Each row comes from the steps of one walk. Every step used is in the known rows, and no mark comes twice. Write the walk behind each row, first mark first.
(in the rows, 128 means zero)
Known rows:
fimun/gaboz: [116 119 117 146  79  87 178 103 154 115 133 125  99 191 109 107 125 114
 101 138 100 103 118 141 153 114  86 116  61 140 126 161 155  77]
mafoz/fimi/lelo: [124 128 128 134 134 122 146 131 128 118 150 126 142 112 130 136 148 119
  95 134 111 149 122 152 127 138 123 129  78 148 160 144 140 102]
dulafi/buvut/zutu: [133 131 116 151 175 175 115 136 122 117 118 117 164  77 135 132 102 111
 114 193 122 107 129 132 136 139 133 122 121 109  90  81 107 107]
natu/fimi/zutu/buvut/dulafi: [133 126 132 119 178 118  94 133 132 118 176 119 113 144  98 122 116 128
 146  88 125 184 142 113 111 138 144 105 144 149  82 129 115 123]
mafoz/fimi/lelo/natu/zutu/buvut: [143 112 142 105 128 185 115 130 110 149 134 120 115 132 134 156 142 148
  87  91 139 144 119 138  97 131 109 141 162 136 170 159  98 153]
mafoz/fimi/zutu: [139 137 125 137 138 147 134 136 130 109 142 125 175 108 131 145 141 114
  94  95 109 154 125 146 121 133 115 125  87 145 141 120 119  93]
fimi/lelo/zutu/natu: [126 110 132 121 108 152 104 133 131 132 101 137 135  57 145 136 141 128
 129 187 134 124 122 126 114 126 166 145 161 127 150 110 140 142]
buvut/zutu/lelo/natu/fimi: [128 154 131 126 153 170 106 132 110 141  86 126 180 101 128 160 129 122
 165 127 137 104 120 127 131 110 171 143 164 124 144 120  77 155]
fimi/lelo/zutu/buvut/dulafi: [133 104 137 112 179 124  72 134 128 128 176 129 109  96 107 125 104 149
 124 150 135 167 136 116 103 141 152 116 177 144  92 116 140 133]
lelo/fimi: [130 131 125 142  92  84 144 133 144 118 124 131 148 161 130 107 118 121
 120 115 111 117 135 134 133 139 116 114  91 142 130 122 147 106]
dulafi/buvut: [126 122 118 150 150 131 130 130 134 118 133 123 109 142 130 102 111 116
 114 172 119 117 130 130 132 122  98 116  94 122  90 112 149 105]
fimi/zutu/lelo/natu: [132 124 129 125 111 174  98 134 120 128 113 142 149  95 113 158 141 142
 137  85 142 119 116 119 115  74 134 147 173 125 150 128 116 139]
zutu/buvut/dulafi: [126 111 122 130 156  99 117 119 142 111 185 124  72 169  95 108  95 131
 134 112 111 141 145 119 138 124 118 100 122 126  71 133 192  97]
mafoz/fimi/lelo/zutu/natu/gaboz: [124 128 133 115 134 129 137 121 122 137 101 140 167  62 172 139 138 132
  99 121 130 139 131 134 123 125 109 144 122 126 190 136 133 151]
lelo/zutu/natu: [131 119 125 128 109 139 113 127 140 128  93 135 141  93 151 121 123 117
 135 165 122 106 130 126 128 118 146 134 142 118 125  99 159 127]
dulafi/buvut/zutu/lelo: [133 140 119 142 202 193  96 149 109 128 116 122 204  68 131 136 103 122
 131 193 133  98 124 125 127 117 151 133 150 111 118  81  97 135]
natu/fimi/lelo/zutu: [129 140 141 120 154 114 111 135 126 140 121 124 145  98 138 120 141 123
 128 175 135 157 121 136  99 151 155 128 130 162 131 125  96 144]
buvut/dulafi: [118 121 117 140 117  82 136 120 146 103 165 127  76 141 103 113 106 121
 138 142 103 129 138 137 152 113 136  99 109 135  93 121 167  84]
zutu/buvut: [133 119 124 135 154 124 136 118 141 120 163 123  93 178 113 101 112 124
 113 115 117 125 135 122 134 129  90 114  97 123  88 140 211 103]
fimi/zutu: [133 126 123 140 118 143 129 127 137 108 144 129 135 106 117 131 135 120
 109 121 119 138 123 132 127 115 120 122 111 136 113 118 146  97]
lelo/zutu/natu/fimi/mafoz: [133 153 136 124 147 103 129 133 142 145 101 136 151 130 144 114 140 116
 178 167 130 121 127 128 123 159 170 127  99 115 119  85 121 123]
fimi/zutu/lelo/natu/gaboz/fimun: [120 123 122 119  88 118 150 110 109 133 121 141  94 174 113 131 144 168
 132  71 158 125 118 120 154  80  68 152 161 112 152 182  96 169]
dulafi/buvut/zutu/lelo/fimi: [139 142 125 139 178 163  87 164 109 134  96 127 252  82 141 130  97 127
 132 163 135 101 131 120 115 137 163 132 157 123 142  73  60 150]
zutu/natu/fimi: [117 134 123 133 102 112 149 122 142 125 102 124 105 148 139 112 143 102
 158 142 114 117 131 130 142 121 146 129  97 127 137 135 158 125]
natu/lelo/fimi: [122 141 132 129  69  81 158 142 131 129 134 122 132 162 141 124 127 116
 123  97 124 110 132 133 127 148 133 120 121 150 144 140 133 128]
gaboz/fimun: [119 119 113 139  85  79 174 112 136 112 148 118  56 223 106  92 134 130
 127 167 119 120 122 143 170 138  97 124  86 129  97 158 148 106]
lelo/natu/gaboz/fimun: [111 116 115 133  62  73 193  85 128 125 121 133  20 231 119 108 129 152
 125  98 137 110 127 134 183 105  36 133 105 103 117 192 148 138]
mafoz/fimi: [131 139 122 142 138 110 158 126 137 113 140 122 140 154 136 125 129 108
 103 114  98 128 129 152 141 132 103 117  58 138 133 132 162  86]
lelo/natu: [123 119 122 140  84 128 143 110 138 120 114 133  76 148 121 134 128 127
 129 111 120 104 125 134 145  99 103 128 117 117 115 139 168 109]
dulafi/buvut/zutu/natu/fimi/lelo: [120 127 127 129 158 199  97 145 110 134  85 118 171  39 149 146 139 109
 147 217 138 130 125 121 119 152 190 148 159 115 144  94  63 159]
natu/lelo/fimi/zutu/buvut: [139 129 140 116 112 130 116 152 120 133 153 121 159 148 129 137 126 130
 109  47 141 146 134 109  95 159 127 128 163 149 132 137 118 151]

Write each row's walk:
[142 111 133 117 109 168 123 116 126 143 128 120  74 167 125 129 119 143
 107  99 138 110 125 125 119 106  95 127 168 118 116 145 139 138]
lelo/natu/zutu/buvut
[132 168 135 127 175 151 120 133 114 147 105 136 185 114 117 157 138 130
 188 133 141 101 117 128 133 133 183 137 132 104 134  93  74 133]
buvut/zutu/lelo/natu/fimi/mafoz
[131 120 134 118 128 157 107 141 125 133  98 133 178  57 159 150 146 122
 114 158 124 139 123 139 109 140 164 148 136 136 178 112 120 141]
mafoz/fimi/lelo/zutu/natu
[127 114 120 134  84 162 123 128 140 111 113 135 133  84 130 140 146 116
 128 128 121 124 126 122 131 106 144 138 136 117 139 113 153 113]
fimi/zutu/natu
[138 132 139 113 158 131 117 135 121 144 150 117 117 149 141 125 110 125
 112 115 139 126 131 119 105 147 120 126 161 137  95 132 164 144]
natu/lelo/zutu/buvut
[124 118 132 129 104 146 133 123 123 126 121 133 116 109 131 163 152 130
 108 105 123 139 120 146 124 121 119 141 111 134 168 154 127 122]
mafoz/fimi/lelo/natu
[112 116 124 122  81  88 187  99 112 131 126 131  62 189 130 134 153 157
 102  91 139 144 121 146 162 126  53 147 103 122 170 209 107 149]
mafoz/fimi/lelo/natu/gaboz/fimun
[135 153 131 134 141  77 141 148 136 136 143 145 192 164 114 106 128 138
 158 115 126 105 127 128 126 140 150 119  86 126 146  98 131 108]
zutu/lelo/fimi/mafoz
[118 133 129 126 123 169 122 132 121 128  94 121 160  46 140 154 151 108
 149 193 129 126 123 129 132 147 201 146 147 124 163 111  94 145]
buvut/zutu/natu/fimi/lelo
[129 152 125 139 181 164 124 141 125 137  97 124 176  94 144 130 129 105
 178 199 130 109 130 123 136 170 185 130 105  89 107  59  78 121]
dulafi/buvut/zutu/natu/fimi/mafoz
[116 125 121 139  90  98 173  91 137 124 115 139  63 152 134 125 120 137
 114  73 127 103 133 128 158  82  49 123 102 105 127 162 182 120]
lelo/natu/gaboz
[141 118 127 130 157 158 111 128 134 117 163 127 128 133 110 124 125 130
 104  91 127 151 130 115 113 127 100 122 128 128  95 128 169 111]
fimi/zutu/buvut
[139 136 134 124 176 138 113 131 130 126 153 119 135 155 116 117 134 121
 124  88 130 169 131 115 104 142 115 120 118 144  99 138 133 130]
natu/fimi/zutu/buvut
[127 161 129 139 156  71 169 123 145 130 152 128 110 187 115  99 143 113
 160 144 116 131 127 140 138 155 132 108  42 128  99 118 144  86]
natu/fimi/mafoz
[130 122 144 106 198 107  72 138 124 138 166 121 119 117 114 119 112 139
 144 145 138 186 137 117  92 157 163 113 168 160  96 128 102 151]
natu/fimi/lelo/zutu/buvut/dulafi
[119 118 118 122  85  82 167 104 129 132  97 133  81 174 151  97 124 143
 131 151 138 109 131 128 168 122  83 138 130 104 128 152 141 154]
lelo/zutu/natu/gaboz/fimun
[146 156 137 119 125  99 143 154 125 151 136 136 193 155 127 107 130 145
 144 130 135  96 120 136 111 138 162 119 123 135 168  94  76 127]
natu/zutu/lelo/fimi/mafoz
[117 134 124 129 115 112 154 105 123 136 113 145 102 146 130 128 121 148
 130  73 137  95 127 121 148  58  68 135 129 107 155 165 173 147]
zutu/lelo/natu/gaboz
[125 131 127 129  97 174 113 160 110 137  76 118 194  73 169 156 113 108
 138 157 138  88 136 116 124 160 184 143 185 111 152  83  67 166]
dulafi/buvut/zutu/natu/lelo/fimi
[131 139 136 126  71 112 135 151 125 126 132 125 165 119 138 145 139 120
 113  76 134 135 128 126 107 147 146 128 150 157 150 129  93 136]
natu/lelo/fimi/zutu
[125 126 115 140 108 176 133 124 133 113  97 126 153  66 139 149 125 106
 136 173 114  88 129 131 157 124 169 136 134  97 133  92 150 110]
buvut/zutu/natu
[131 118 135 115 146 138  80 125 127 126 148 126  92 143 100 147 120 139
 155  56 136 176 139 107 108 121 135 119 179 136  90 140  98 141]
lelo/natu/fimi/zutu/buvut/dulafi
[118 135 133 130 128 102 145 127 131 127 142 122 104 129 121 115 152 118
 130 161 123 152 121 138 122 139 140 125  94 156 137 153 133 124]
natu/fimi/lelo
[137 131 146 110 197 129  91 135 122 148 140 121 139 126 132 112 130 134
 125 150 143 170 127 119  87 161 137 129 145 155 109 138 120 158]
natu/fimi/lelo/zutu/buvut
[140 112 130 124 136 111  82 144 136 114 170 131 154 131 103 124 101 143
 127  61 123 170 147 107 106 145 139 106 160 145 103 113 112 122]
lelo/fimi/zutu/buvut/dulafi
[106 106 122 125  58  83 182  91 119 130 130 135  20 188 115 120 149 164
 119 119 149 129 120 134 168 109  59 144 126 114 143 201 130 153]
fimi/lelo/natu/gaboz/fimun
[118 116 130 119 112 123 134 114 129 136 103 144 123  61 158 126 133 139
 114 151 140 123 128 121 128 107 113 141 146 117 162 132 158 156]
fimi/lelo/zutu/natu/gaboz
[136 105 131 113 112 144 105 119 127 134 152 121  52 160 109 134 102 150
 129  95 132 124 135 122 122 104 123 112 191 122 102 137 121 135]
lelo/natu/zutu/buvut/dulafi
